Known rows, with every way that one mark hangs from another
K852(K256 K475(K638(K265 K796))): [ -7  -2  50 -45   5  25  25  32  47 -31  -6   6 -34 -32  28   2  45 -32
  28 -38 -11 -18  41  26]
K796(K602 K638(K475)): [-19 -40   8   0 -35  24 -25 -10 -24  -2  77 -10  -9 -36 -19 -26  -2  20
  15  -9   0 -21  -9   5]
K852(K256 K475(K638)): [-28 -21  39 -14  -8  39  28  -9  46  -4 -21  26 -33   0  31  -6  24 -24
 -24 -13   4 -36   0  16]
K475(K638(K265) K852(K256)): [ -9  34  77   4  26  15   1   9  39 -11 -23  13 -28 -46  12  14  47 -30
 -17 -18   1 -13  22  20]
K265(K602(K796) K638(K475(K852))): [-64 -25  -2  20 -41  29  -3  12  45 -13  61 -24  89 -24 -17  60  30  -2
 -56 -15  -4 -28  10 -26]
K265(K602): [-11   0 -13   5 -14  13   8  -5  30  -3   8  -4  10   2  -3  14  17 -16
 -13  -3 -14  -8  -5 -27]
K256(K475 K852): [ 21  15 -36   3  22   3   0  -6  14  -8   7  -4  25 -55 -10  -9  12  17
  11 -15   3 -11  30  27]
K638(K265(K602) K475 K796): [ -7  11   9 -32 -17  14  11  32  44 -30  59 -33  32 -38 -18  16  27 -10
  22 -24 -26  15  31 -12]
K796(K602): [ -3  -8  -9   4  -6  19  -7  -2   1   3  23  12  -8 -17 -10 -28   7  -1
  22   0   5 -16   0 -29]
K475(K638(K265 K796(K602))): [ 17  11  44 -31  10   7  -3  31  21 -24  22  17 -22 -42  -8 -26  32 -16
  65 -16 -20   7  34 -24]
K265(K602 K638(K475(K852) K796)): [-25  -9 -21  -5 -47  12   4  48  82 -45  51 -11  86 -27 -31  45  32  -3
   7 -48   3 -17  25  -9]
K475(K638): [  0  -1  36  -6   4  -3   6   0  22   4 -14  19 -13  17   5   0   8  -7
  -1  10 -10   3  -4  -2]
K796(K638): [ -3 -20   6   6 -13  -4 -22   1 -34   8  22 -24 -18 -13   4  12   1   5
  10  -9  -9 -12  -4  25]
K796(K602(K265(K638))): [ -2 -17 -30 -17 -26   1 -34  41  26 -14  27  31  41   8 -13 -17  16  18
  36   2  -7 -32  14 -24]
K256(K475(K638(K796(K602)) K852)): [  0 -13  14  -2   1  21  -4  12  49 -22  -1  16  36 -51 -28 -17  24   4
  23 -46  16 -12  62  -3]
K852(K256(K475)): [-14   6  -3  -6   5  20   9 -16  -3 -15  -5  10  17 -17  -5 -16  13   2
 -23 -30   7 -15  36  50]
K796(K602(K265) K638(K475)): [-10 -43   5  -3 -32  23 -41  13   1  -6  65 -14  11 -15 -14 -23  -9  34
  21   1  -3 -17   4  10]
K475(K638(K796)): [ 19 -11  31 -15  -5  -9  11  23  36 -26 -13   6   3   9  -6  12  13 -10
  30 -16 -15  13  20   3]
K638(K796): [ 15 -10  -4 -10   0  -9   8  25  12 -23   1 -16  16  -1  -9  12   5  -4
  30 -20  -3  10  26   8]
K638(K475 K796(K602(K265))): [  6 -31 -11 -21 -23  16 -16  36  50 -32  47  -4  46  -5 -26 -27  -7  23
  39 -16   4   6  34 -11]
K256(K475(K638) K852): [ 21   9  -2  -1  21   3   9 -12  34  -2 -13  18   9 -40  -5  -9  18  10
  11  -5  -7  -7  22  21]
K256(K475): [ -6   4 -18 -10   3   6  -4  -6 -11  -3   6   1  32 -14 -18 -18  -2  17
 -11 -17   7  -2  35  24]
K256(K852): [ 24   8 -18  17  20  -1   4   1  22   0   0  -8  -6 -47   9   6  15  -2
  22   2  -5 -12  -5   4]
K602(K796): [-23 -22  10  20   1   9   0  -8 -20   6   9 -27  13  -1   2  26   0  -2
 -30   0 -11   3  14  -3]

Rows
[-28  -7  -6  -8 -30   1  -9  21  38 -18  43   6  63 -30 -19  16  13  11
 -10 -13  13 -22   3   6] | K265(K638(K475(K852)))
[ 28   5  18 -35  21  12  17  40  57 -18   1  -6 -24 -69  29   5  42 -18
  64 -19 -15 -18  35   4] | K256(K852(K475(K638(K265 K796))))
[-27   9  29   6 -28  27 -26  12  19   3  66 -41   8 -66  -9  35  34  -8
 -12 -24  -6 -11   5   4] | K796(K638(K265(K602) K475(K852)))
[-52 -47  42  44 -21  40 -14 -18 -13  -9  45 -53  12 -48  -1  49  17   0
 -66 -29   7 -16  16  52] | K602(K796(K638(K475(K852(K256)))))
[  6   1  20  -8   3   5   5  17  49 -25 -21   0  43 -23 -20  14  16   5
   1 -47  11   7  60  25] | K256(K475(K638(K796) K852))
[-28 -56  20   9 -30  18 -38   6 -19   3  50 -48  37   8  -2  35 -17  39
 -31   8 -12   4  15  31] | K602(K265 K796(K638(K475)))
[  8  -6  37   6   2   0   9  26  56 -27 -32  -5  11 -11  -7  29  18 -11
   7 -30   8   8  29   2] | K475(K638(K796) K852)
[ -6  34  54 -32  24  13   4  -5   8 -11  -3  26 -15 -31  -1 -23  36  -8
  -5 -13 -16  -4  48  44] | K852(K256(K475(K638(K265))))
[-18  26  32 -12   3  15 -13  15  22  -1  37 -14  11 -66  -8   4  10   4
 -11 -11  16   1  19   9] | K638(K265 K475(K852))
[  3  -1  11 -36  -7  21  -7  26  16 -30  75  -9  10 -65 -23 -30  14   1
  53 -22  -7   9  32 -16] | K638(K265 K475 K796(K602))
[ -9  20  15 -14 -13  21   6  36  64 -32  47 -39  42 -62 -19  31  36 -14
   6 -40  -3   6  38 -16] | K638(K265(K602) K475(K852) K796)
[-23  34  64  12  13  30  11   7  70 -11 -18   6 -22 -41  10  29  71 -45
 -24 -25 -11 -18  17  -9] | K475(K638(K265(K602)) K852(K256))
[ -6   1  26 -41 -12  29  18  39  75 -16  13  -5  -9 -21  17  16  46 -33
  28 -24 -25 -15  29 -29] | K852(K475(K638(K265(K602) K796)))
[  2 -42  10 -30 -20  30  -1  40  75 -19  -3  17   6   8  13 -26  11   0
  47 -19  -3 -25  35 -22] | K852(K475(K638(K796(K602(K265)))))
[ 31  39  19 -23  41  -2  -4   0  24   1   2  13  -2 -72   2 -19  33   3
  25  -2 -22  -4  39  21] | K256(K475(K638(K265)) K852)
[ -9  10  27   4   5  10  -1  -6  39   4 -21  17  28 -22 -10  -2  18  10
 -27 -25  13  -9  34  18] | K256(K475(K638 K852))
[-16 -22 -19 -10 -37  14  -8  40  51 -42  66   5  66 -54 -33  -1  21   9
  35 -44  18 -30  30 -15] | K265(K638(K475(K852) K796(K602)))
[-10  39  38  -9  15  21  -2   6  52   3   0   4  22 -47 -11  12  47 -13
 -23 -29  -9  -8  47 -11] | K256(K475(K638(K265(K602)) K852))
[-19 -32 -12  -1 -12  -7 -28  40  12 -11  14  -1  69  29   1  33   4  21
 -11  10 -18 -13  31   1] | K602(K265(K638) K796)
[-49   1  -1  13 -35  31  12  18  75 -33  44   7  57 -32 -15  33  46 -18
 -40 -37   6 -39   7   2] | K265(K602 K638(K475(K852(K256))))
